What can hang from each mark:
Q699: Q869
Q869: Q582 Q622
Q622: Q99 Q869
Q305: Q70 Q347 Q869
Q704: Q305 Q774
Q99: Q305 Q582
Q112: Q305 Q871
Q871: Q70 Q112
Q582: Q869

Every row comes from one small tree of marks. The marks that hang from a mark follow it in brackets, in the order of their numbers. Every link used is in the known rows. Which tree was each row made from?
In the rows, zero is written as 128.
Known rows:
Q704(Q305 Q774): [ 87 146 135 117 155 104 141 137 155 141  78 118 148  99 119  85 197 111
  33 135 147 115 156]
Q869(Q622(Q99(Q305 Q582))): [158  93 132  86 148 100 148 175 123 109 123 100 178 128 104 137 118 111
 166 134 159 119 154]
Q99(Q305(Q347 Q869(Q622)) Q582): [135 105 151  99 109  89 158 163 120 138 132 104 243 109 119 122  61 104
 122 124 167 121 164]
Q704(Q305(Q347 Q869)): [ 96 142 137 128 108 120 154 140 145 192  84 132 182 101 125 100 120 118
  53 123 163 105 163]
Q99(Q305): [132 121 139 111 131 104 156 146 130 127 115 109 183 122 161 123 101 114
 124 140 159 113 149]
Q704(Q305): [106 142 128 126 144 117 152 143 150 147  88 119 158 113 137 106 160 118
  75 139 154 108 152]
Q869(Q582 Q622(Q99(Q305(Q70)))): [148 120 121  79 158 130 137 175 119 128 131 140 168 132  89 139 120 111
 160 119 167 104 166]
Q869(Q582 Q622(Q99(Q305))): [148 115 120  78 162 120 136 180 121 106 127 129 175 126  99 142 129 111
 168 123 166 110 161]
Q699(Q869(Q622(Q99))): [154 115 115  97 144 148 130 169 132 146 118 160 148 116  84 141 131 105
 160 120 152 102 151]
Q112(Q305(Q347 Q869) Q871): [166  96 137 123 114 153 143 131 137 183 127 161 184 131 139 103  43 137
  77 124 171 112 114]
Q582(Q869(Q622)): [152 131 130 107 117 152 127 170 118 132 129 145 176 102 102 110 125 115
 139 134 149 108 151]
Q622(Q99(Q582) Q869): [158  73 118  86 159  79 148 176 130 110 103 109 170 129 118 120 138 107
 174 133 154  93 156]
Q699(Q869(Q622(Q99(Q305 Q582)))): [164 106 121  88 151 117 140 175 128 119 126 136 187 117  92 145 122 100
 169 124 156 114 152]
Q622(Q99(Q305(Q70) Q582) Q869): [172  76 124  80 155  69 158 171 124 120 106 101 190 140 121 120 114 106
 173 132 162  98 165]
Q112(Q305(Q347 Q869(Q582)) Q871(Q70)): [189 103 132 114 130 141 135 137 132 187 134 162 167 142 129  99  40 129
  55 129 176 110  99]
Q622(Q99(Q305(Q347)) Q869): [159  75 122  88 146  78 150 164 126 137  81 105 174 129 131 115 116 118
 168 131 165  91 163]
Q699(Q869(Q582 Q622(Q99))): [148 125 109  87 161 149 125 179 128 130 130 172 167 115  76 146 139 100
 165 114 156  99 155]
Q699(Q869(Q582 Q622(Q99(Q305(Q70))))): [157 128 114  83 159 144 131 174 125 140 134 170 178 123  77 145 121 100
 164 112 162 101 162]
Q869(Q622(Q99)): [144 105 123  97 139 138 136 166 129 143 113 129 129 125  94 133 130 117
 153 129 155 104 152]
Q871(Q70 Q112): [174 117 140 123 140 112 141 145 124 180 102 102 102 147 117 108 112 111
  68 162 155  98 122]
Q305(Q70 Q347 Q869): [102 136 147 126  79 160 147 131 126 249 117 173 164 115 102 102  51 112
  70 107 165  82 167]
Q871(Q70 Q112(Q305(Q347 Q869))): [182 104 147 120 114 116 144 139 122 207 108 120 131 149 115  95  67 122
  48 154 168  93 113]

Which tree is each row?
[206 104 131 118 120 143 141 133 140 175 135 149 145 149 148 106  45 128
  61 140 167 121  92]
Q112(Q305(Q869) Q871(Q70))
[101 158 128  94 137 130 134 153 145 176  98 153 155 108  68  98 168 103
  41 109 160 114 181]
Q704(Q305(Q70 Q869(Q582 Q622(Q99))) Q774)
[166 117 145  94 128 106 150 171 112 116 146 114 235 117 108 112  92 104
 141 134 158 120 161]
Q99(Q305(Q70) Q582(Q869(Q622)))
[156 105 127  92 145 127 139 168 125 157 122 148 186 120  72 135 106 102
 155 117 160 102 159]
Q699(Q869(Q622(Q99(Q305(Q70 Q347) Q582))))
[141 114 133  97 104 129 145 169 128 153 130 134 172 117 100 137  91 105
 135 118 159 113 160]
Q305(Q869(Q622(Q99(Q582))))
[157 123 112  82 161 133 130 179 126 118 130 159 185 117  88 149 130 100
 172 116 160 107 158]
Q699(Q869(Q582 Q622(Q99(Q305))))
[157 112 147 100 133  79 157 170 117  83 134  94 250 107 150 113 106 104
 141 143 156 126 149]
Q99(Q305 Q582(Q869))
[154  84 116  77 164  78 145 174 122 120  93 118 191 127 125 120 124 113
 175 124 169  89 168]
Q622(Q99(Q305(Q347)) Q869(Q582))
[138 121 129 101  97 143 141 164 129 167 122 144 152 118 104 137  93 110
 131 117 160 109 161]
Q305(Q869(Q622(Q99)))
[166 104 139 125 109 171 144 124 135 217 132 178 172 140 121  97  29 136
  65 118 173 103 122]
Q112(Q305(Q70 Q347 Q869) Q871)
[151  95 107  82 166 103 137 177 128 118 102 137 155 130 116 124 148 110
 175 125 159  84 161]
Q622(Q99 Q869(Q582))
[150 114 137 102 132 119 139 176 118 106 142 122 210 104 103 112 123 105
 142 136 149 115 148]
Q99(Q582(Q869(Q622)))
[187 108 140 107 125 125 136 152 117 193 120 130 140 149  90 102  73 120
  61 148 171  95 121]
Q871(Q70 Q112(Q305(Q347 Q869(Q582 Q622))))
[156 100 125  91 148 115 138 172 126 135 119 137 193 114  84 138 114 103
 162 120 159 108 154]
Q699(Q869(Q622(Q99(Q305(Q347) Q582))))
[158 120 149 101 127  95 157 162 115 118 140 112 238 116 132 107  91 104
 128 136 158 117 156]
Q99(Q305(Q70) Q582(Q869))
[ 87 164 140 118 118 127 144 131 153 194  91 146 152 104 102  84 155 105
  11 118 154 112 172]
Q704(Q305(Q70 Q869) Q774)
[123 110 137 105  93 141 139 158 125 200 108 146 162 110  89 123  77 115
 118 110 165  98 165]
Q305(Q347 Q869(Q622(Q99)))
[137 117 117  84 161 138 130 179 123 121 128 146 152 124  85 139 139 111
 161 120 160 101 158]
Q869(Q582 Q622(Q99))
[178 105 131 119 117 155 145 136 141 158 137 159 175 137 152 114  54 133
  88 130 166 122 112]
Q112(Q305(Q869) Q871)
[134 131 123  90 115 144 136 174 125 151 133 157 170 117  97 141 101 106
 137 110 164 108 165]
Q305(Q869(Q582 Q622(Q99)))
[155 108 119  93 150 133 134 175 131 130 127 150 169 115  80 141 130 100
 163 122 152 106 150]
Q699(Q869(Q622(Q99(Q582))))
[117 129 143 106 110 108 153 151 122 157 120 132 222 110 144 120  68 110
 108 119 171 108 164]
Q99(Q305(Q347 Q869(Q582)))
[166 110 143  93 133  90 150 178 114  82 141  97 246 108 126 118 106 105
 152 141 156 130 153]
Q99(Q305 Q582(Q869(Q622)))
[149  92 137  89 142 109 147 167 120 147 119 112 176 129  85 126 102 113
 151 126 163 107 161]
Q869(Q622(Q99(Q305(Q70 Q347) Q582)))
[172  69 122  79 159  56 158 177 126  92 102  86 199 132 137 124 125 107
 183 138 160 105 159]
Q622(Q99(Q305 Q582) Q869)
[126 126 140  98 110 119 146 159 120 154 126 135 218 110 121 125  69 111
 119 116 172 112 169]
Q99(Q305(Q347 Q869(Q582 Q622)))
[ 71 162 141 113 128 125 138 134 145 206  88 159 175  96  83  76 149 106
   5 107 162 101 179]
Q704(Q305(Q70 Q347 Q869(Q582)) Q774)
